Each row was made from one walk, in order. Every step used is in the known rows, and no mark comes twice. Write each row's walk.
Known rows:
zedun gufek mavun zasul: [-38.6 -17.4  11.7 -31.5 -17.4   0.1  18.9  19.9  11.4  25.3  -2.5  -1.5
  -2.0 -15.0 -27.6 -38.1  20.1  21.3   9.9]
goso gigog: [-13.4 -18.7 -10.5 -27.5   0.6  14.4   3.5  26.5  23.7   4.6  -2.7 -10.1
   0.9  13.6 -29.3 -45.3   7.1  30.1  -1.9]
gufek mavun zedun: [-36.5  -0.8   6.9 -35.7 -14.2  -2.0   6.7  10.1  30.7  31.5  -1.1   1.4
 -27.8  -7.6 -29.1 -45.6  17.5  24.3   9.0]
gufek zedun mavun zasul goso: [-47.7 -13.6  10.2 -36.6 -26.9  -4.2  21.8  18.8   4.5  26.5  21.0  13.5
 -16.3  15.9 -21.7 -53.8  16.4  23.3   7.6]
zasul goso gigog: [-17.1 -30.8 -13.6 -35.1   0.8   2.4   4.0  20.2  14.4   5.5   9.7  -5.5
  -4.3  29.2 -31.3 -46.0  10.0  28.2   3.6]
zasul goso gigog zedun mavun gufek: [-18.4 -17.4  -0.6 -47.5 -28.2   5.0  17.1  15.8  -3.4  14.6  19.8   6.3
  -1.6  21.8 -18.1 -58.2  24.0  33.9  10.5]
goso zasul: [-13.0 -16.1  -6.9 -28.9  -6.4  22.5   5.5  32.2  26.7   4.8  -8.6 -11.1
  -4.2  12.6 -25.7 -42.0   9.4  41.1  -5.4]
zedun mavun zasul goso gigog: [-27.3 -29.4   2.0 -34.6 -16.4  -7.1  16.4  27.5  -1.3   7.7  13.3   8.5
   0.2  30.6 -21.6 -58.4  21.8  40.7  12.4]
gufek zedun mavun: [-34.1   8.7   0.3 -21.2 -15.8  14.5  15.6  32.0  21.4  25.1  11.1   2.5
  -5.5  -0.6 -21.9 -43.3  -2.0  17.8   1.6]
zedun gufek mavun zasul goso: [-42.6 -30.2   8.5 -39.4 -18.2 -13.9  18.7  14.6   1.6  26.1  10.0   3.6
  -8.2  -1.1 -29.5 -39.5  22.7  18.4  15.8]
gigog gufek zedun mavun zasul goso: [-46.6 -24.8   9.7 -55.2 -20.2   4.3  23.9   5.3 -10.3  25.4  23.4   1.9
 -20.4   8.9 -12.9 -47.6  10.0  21.8   5.0]
gigog mavun gufek: [-21.3  -8.1   4.8 -52.1  -5.8  20.8   5.5   1.8  26.1  14.0   2.3  -3.5
 -17.9  -6.8 -10.2 -29.8  29.3  31.2   5.1]
mavun zasul: [-25.4 -20.9   1.4 -34.9 -14.4   9.5  10.1  18.0  17.0  14.6  -4.1   8.0
  -9.3   1.6 -21.7 -39.1  26.8  32.7   0.4]
gufek mavun: [-31.8  -4.3  -4.6 -35.0  -2.1  18.5   4.0  14.3  30.8  22.4   1.9 -12.3
 -14.4  -7.9 -31.6 -32.5   1.9  22.8   6.8]
goso zasul mavun gufek: [-17.5 -20.0  15.2 -44.7 -10.2   8.1   7.8  10.2  31.2  11.4  -5.4  -8.4
 -18.8   7.9 -16.3 -50.5  38.2  42.7  -5.4]
gufek zedun mavun zasul goso gigog: [-46.0 -22.8  10.3 -37.8 -21.1  -4.7  21.6  19.8   4.1  16.2  18.8   0.7
 -10.7  29.5 -25.3 -70.6  11.4  27.8   5.9]
zasul mavun: [-14.4 -12.0  -9.2 -34.5  -4.5  -3.3   1.7  13.8  26.2  19.6   8.5   1.7
 -15.9   5.8 -17.3 -34.4  22.4  26.5  -4.0]
zedun mavun gufek: [-19.6  -1.4  11.9 -25.3 -15.0  17.0  14.5  27.8  19.0  17.9  -0.6  13.1
   2.1  -8.4 -16.1 -34.6  27.5  30.3  10.9]

Which walk is each row?
[-19.8 -14.0  10.7 -42.5  -8.7   2.6   6.7   2.7  28.8  20.1   1.7   7.0
 -18.9  -4.5 -15.7 -37.1  39.8  27.1  -0.6]	zasul mavun gufek
[-18.6 -26.6 -17.6 -52.1   2.8   3.6   1.7   8.8  12.7   4.2  19.0 -15.5
 -15.7  32.3 -18.3 -44.3  10.8  33.9   6.0]	zasul goso gigog mavun
[-11.4   4.5 -19.3 -31.4 -27.9  13.7  13.1  32.7   2.9  22.8  16.0  10.3
   0.8   2.4 -13.0 -39.5   7.8  31.6   2.4]	gigog zedun mavun
[-35.9 -13.6  23.7 -47.7 -16.1  10.6  11.8   2.9  36.5  19.4  -0.2 -14.1
 -28.9   6.5 -20.5 -61.9  28.2  30.4 -11.3]	goso zasul mavun gufek zedun
[-28.6  -7.7  -1.0 -22.8  -8.1   6.0  13.3  27.6  18.4  25.7   1.0  -6.9
   1.9 -17.2 -29.5 -27.9   5.8  14.2  10.3]	zedun gufek mavun
[-34.3 -14.4   0.8 -44.7 -34.6   1.1  20.7  13.3  -1.7  30.6   7.4  -0.4
  -4.8 -14.0 -22.8 -45.6  18.6  22.4   5.0]	gigog zedun gufek mavun zasul
[-45.4 -45.7   7.7 -65.3  -8.1   6.8  17.3  -7.3  -2.0  12.5  15.1 -18.0
 -23.7  21.7 -23.4 -61.5   6.3  21.5  -5.2]	mavun zasul goso gigog gufek zedun
[-40.6 -21.9  12.8 -49.3 -13.9  15.5  23.4  12.0  -0.1  14.2   9.3 -14.7
  -9.1   8.3 -14.7 -64.0   1.5  29.1  -3.4]	goso gigog gufek zedun mavun zasul
[-15.9 -11.0   5.7 -22.5 -22.1 -33.7  14.3  23.5  13.4  30.5   3.2  21.6
 -13.4  -4.4 -12.5 -43.6  42.9  20.0   2.2]	zasul mavun zedun gufek
[-43.6 -35.8   5.9 -52.6  -6.8  -1.0   9.5   2.4  13.9  13.5  10.1 -14.3
 -18.1  21.0 -35.8 -59.0  14.8  32.5  11.4]	gufek mavun zasul goso gigog
[-39.5  -4.7  17.4 -37.8 -13.4  22.8  13.5   6.2  32.2  23.1  -2.5  -0.4
 -16.7 -10.5 -25.7 -43.3  18.6  12.9  -3.9]	mavun gufek zedun
[-37.5 -34.1   3.5 -63.5  -3.1  -5.9   9.8  -8.0   6.1  21.2  12.8 -17.6
 -32.6  15.2 -27.4 -56.5   9.8  24.8  10.8]	zasul goso gigog gufek mavun zedun
[-17.7  -5.5  -0.7 -31.2 -19.8 -12.7  13.2  22.2  10.8  24.1   3.1  11.8
 -12.3  -6.4  -7.2 -36.1  31.9  24.1   7.6]	gigog mavun zedun gufek
[-24.7  -8.5   3.4 -26.0 -20.2   5.7  16.2  31.8   9.4  17.2   2.7  14.5
  -0.3   2.7 -16.0 -41.6  24.1  38.3   7.3]	zedun mavun zasul
[-11.6 -29.5 -11.6 -46.2   7.7  22.3   5.2  12.5   9.8   4.4   0.7 -21.9
  -4.0   7.7 -20.4 -39.5  -0.4  28.5  -5.1]	goso gigog gufek
[-17.3  -9.3   3.5 -14.5 -21.7 -14.2  15.9  33.5  11.8  25.4  -6.6  21.6
  -1.8  -9.4 -20.3 -38.3  32.1  18.4   5.0]	mavun zedun gufek
[-23.4 -29.4   2.4 -60.4  -1.5   8.5   5.1  -3.5  16.0   5.2  12.0 -11.6
 -16.9  23.4 -16.6 -46.3  28.0  32.8   9.4]	zasul goso gigog mavun gufek
[-14.1 -15.7 -20.9 -39.4 -23.4   0.0  12.5  27.9  -7.4  13.2  26.6   1.9
   1.8  31.9 -20.1 -56.1   6.3  33.3   7.4]	zasul goso gigog zedun mavun
[-14.5 -17.9  10.0 -25.1 -24.4 -27.3  15.1  30.4  15.5  21.2  -5.1   7.6
 -13.3   8.7 -14.2 -57.4  40.6  35.9  -3.6]	goso zasul mavun zedun gufek
